Each row was made from one walk, in order. Every step used is in the known rows, and no mark comes twice. Write each row's walk.
In the rows, zero is written as 128.
Known rows
ziku zuzisu lari: [136  94 106 129 121 136 109 127 141 131 168 129 127 121 167 136 105 135
 123 117 120  97 127]
leni gesesez lasamot zuzisu: [ 75 157 117 101 140 139 121 135  56 110 144  83  87  94 166  96 132  51
 148  97 159  91 123]
leni gesesez: [106 102 117 106 146 136 130 143 102 110 134 110 118  93 138 122 122  69
 132 109 136  97 137]
gesesez lasamot zuzisu pasigaf: [ 97 166 103 119 138 145 120 127  86 114 157  96  89 112 169  88 141 100
 204 100 159 114 130]
pasigaf zuzisu: [102 117 123 151 128 107 132 126 131 128 141  93 133 108 121 140 122 102
 153 105  98  95 125]
nulon gesesez kuril zuzisu: [127 113 133  69 124 154  89  94  66 140 107 109  86 120 160  86  98  61
 133 127 155 106 164]
nulon gesesez ziku zuzisu: [160  88 125  88 144 128  90 111  82 133 137 114 112  79 163 101 120  92
 141 162 137  98 145]
leni zuzisu lari: [117  86 100 148 109 148 119 159 139 109 145 131 114 130 148 113 107 110
 124  95 140 104 143]
kuril gesesez lasamot: [ 87 158 111 147 147 119 108 130  92 107 149 110 103 125 143  99 148 103
 149 112 125 104 130]
leni zuzisu kuril: [112  89 102 106 117 133 127 154  95  85 132 135 114  99 131 111 109  62
 129 122 131 123 125]
nulon gesesez: [137 128 132 112 137 142  95 123  96 153 118 108 119 115 124 103  99 108
 155 143 127 119 163]
nulon gesesez ziku: [139 108 121 108 150 144 100 109  74 130 112 108 115  90 147  86 114  85
 152 154 139 110 172]
pasigaf zuzisu leni: [ 91 110 114 138 107 105 136 106 135 100 132 125 162 102 117 137 114  87
 151 132  78  92 147]
kuril gesesez lasamot zuzisu ziku: [ 72 165 116 118 138 130  95  95  56  70 159  83  90 113 160  91 179  87
 153 102 141 108 129]
ziku zuzisu kuril gesesez: [110  98 102  85 141  97 113 115  93  79 171 132 117  99 155 136 134  88
 109 135  99 108 102]
gesesez ziku zuzisu kuril: [133  75  97  79 143 123 122 109  74  81 147 134 126  64 173 118 119  67
 129 155 123 108 116]
nulon gesesez lasamot zuzisu: [102 185 133 109 131 146  89 113  53 156 128  80  87 117 152  78 105  88
 173 130 150 112 149]
ziku zuzisu leni gesesez: [116  78 111  71 120 118 124 125 114  84 146 150 142  77 149 134 121  61
 117 147 115  82 133]
lasamot zuzisu pasigaf: [109 130 107 106 136 139 127 133 112 118 172 106 108 103 164 101 140 108
 193  92 151 121 137]
pasigaf zuzisu leni gesesez ziku: [ 85  70 100 104 132 106 149  96  91  47 116 116 144  62 142 136 128  25
 125 139  99  62 149]
ziku zuzisu leni gesesez kuril: [113  85 116  32 131 124 130 113  63  82 144 151 139  74 173 134 104  27
 113 137 122  71 142]
zuzisu kuril gesesez: [ 91 117  97 105 145 114 124 115  86  75 150 125 120 108 137 122 126  85
 122 127 103 120 128]
lasamot zuzisu: [ 96 144 124 115 128 136 119 140 103 142 166 101 120 100 157  94 127  97
 162  90 142 116 136]
pasigaf zuzisu kuril gesesez lasamot: [ 64 149  99 137 140  91 128  93  69  63 133  89 104 115 131 143 128  68
 130 128  79  90 102]
ziku zuzisu: [137 102 122 114 130 120 109 141 128 141 165 126 129  98 151 123 128 116
 142 121 124 108 118]
pasigaf zuzisu lari: [100 108 104 166 122 124 132 110 143 117 141  96 131 130 139 154 100 120
 132 100  93  85 135]

Write each row's walk
[ 85 134 103 103 126 139 127 120  80  75 111 135 127  97 137 110 117  48
 141 148 127  87 152] => zuzisu leni gesesez lasamot
[ 78  98 116  73 131 110 152  94  65  69 117 114 143  84 143 152 100  13
 123 119  95  58 149] => pasigaf zuzisu leni gesesez kuril
[ 53 173 105 114 116 119 113 111  78  81 162 122 118 111 159  83 146  77
 152 114 119 100 143] => kuril gesesez lasamot zuzisu leni
[ 77 113 101 123 138  85 135  98  92  65 147  99 122 107 125 153 126  75
 119 117  69  96 108] => pasigaf zuzisu kuril gesesez
[118  95 104  80 131 152 120 108 102  99 136 127  88 116 177  98 128  75
 166  97 165 109 145] => gesesez kuril zuzisu pasigaf
[117  88 118 117 109 152  93  92 123  84 125 115 103 111 142  98 159  93
 135 119 150 124 144] => kuril zuzisu ziku
[102  99 103 127 157 115 120 123  96  87 157 121 119  90 161  92 161  90
 135 113 127 102 145] => kuril gesesez ziku
[152  81 108  62 144 129  98  90  49  99 122 121 109  72 164 110  98  63
 127 187 121 107 137] => nulon gesesez ziku zuzisu kuril
[ 92 103 113  53 136 140 139 114  56  77 120 144 140  82 157 121 101  22
 127 129 127  82 167] => zuzisu leni gesesez kuril
[134  84 103 122 125 136 127 167 136  95 149 131 104 112 138 105 145  99
 174 102 152 119 133] => leni zuzisu pasigaf
[ 88 146 100  89 148 142 130 128  67  88 150  88  73  99 174 103 142  60
 179  98 168  92 123] => leni gesesez lasamot zuzisu pasigaf
[ 97  68  86  99 139 112 128 133  68  35 145 133 102  82 157  96 148  42
 107 122 129 106 125] => leni zuzisu kuril gesesez ziku
[ 93 112 108 125 129 108 139 106  98  92 130  99 133  99 121 151 100  73
 139 129  84 104 117] => pasigaf zuzisu kuril
[141  80 112 109 142 123 115 129 106 118 160 126 127  73 173 105 141  95
 144 133 136  98 126] => gesesez ziku zuzisu
[ 70 172 109 115 106 140 118 115  83 110 142 125 129 103 154  82 118  76
 172 125 132 108 149] => gesesez lasamot zuzisu leni
[111  76  97  93 128  98 117 105 108  60 168 158 144  76 173 105 159  80
 120 147 106  87 140] => kuril gesesez ziku zuzisu leni
[113  96 123  79 122 158 100  80  75  80 119 114 101 106 165 100 143  61
 134 111 158 112 151] => gesesez kuril zuzisu ziku
[129  86 121 123 117 143 103 140 110  80 134 120 118 102 126 107 157  86
 142 114 146 119 141] => leni zuzisu ziku
[ 81  92 111 109 117 103 146 108 113  71 121 116 147  87 120 151 116  46
 125 128  86  70 140] => pasigaf zuzisu leni gesesez
[100  76  94  84 136 136 138 112  86  57 118 144 141  62 154 103 130  34
 129 147 130  84 166] => zuzisu leni gesesez ziku
[101 176 113 126 122 163  86  99  64 143 130  84  84 138 168  90  83 108
 152 124 147 100 157] => nulon gesesez lasamot zuzisu lari
[121  81 107 107 152 100 112 122 103  92 180 126 116  80 178 106 167  96
 121 122 125  91 118] => kuril gesesez ziku zuzisu
[108 105 125 141 128 117 117  93 112  86 128  84 133 103 118 145 148  97
 148 120 100 101 134] => pasigaf zuzisu ziku
[100 135 100  99 142 103 108 111  65  76 157 123  99 107 161 123 135  82
 120 143 109 103  95] => ziku zuzisu kuril gesesez lasamot
[ 94  90  97 105 127 112 124 147  90  59 152 133 104 107 136 113 135  64
 109 111 117 116 118] => leni zuzisu kuril gesesez
[ 66 178 115 129 137 118 110 126  73 112 171  90  90 117 166  85 154  93
 154  88 137 103 120] => kuril gesesez lasamot zuzisu
[ 79 153  95 119 146 118 118 110  60  72 136 118 102 116 143 109 128  78
 133 135 112 112 120] => zuzisu kuril gesesez lasamot
[105  75 120  48 132 157 107  82  53  53 111 105  85  92 170 113 143  20
 106 108 168  88 147] => leni gesesez kuril zuzisu ziku
[124  97 116 100 107 119 115 125 135 112 156 159 157  93 146 122 118 100
 142 149 106 104 138] => ziku zuzisu leni
[124 106 115  85 114 169  89  78  76 128 107 113  84 140 179  97  71  80
 112 122 152  95 173] => nulon gesesez kuril zuzisu lari
[ 98  87 117  61 132 146 124 114  71  98 123 113  85  97 176 105 121  24
 109  94 163  85 140] => leni gesesez kuril zuzisu
[ 71 115  91  83 149 115 129  99  45  55 166 109 105  74 181  91 145  50
 128 112 128 109 130] => lasamot zuzisu kuril gesesez ziku
[ 78 112  98  97  99 144 114 104  99  64 103 138 101 104 152  93 127  36
 123 137 144  87 145] => kuril zuzisu leni gesesez lasamot
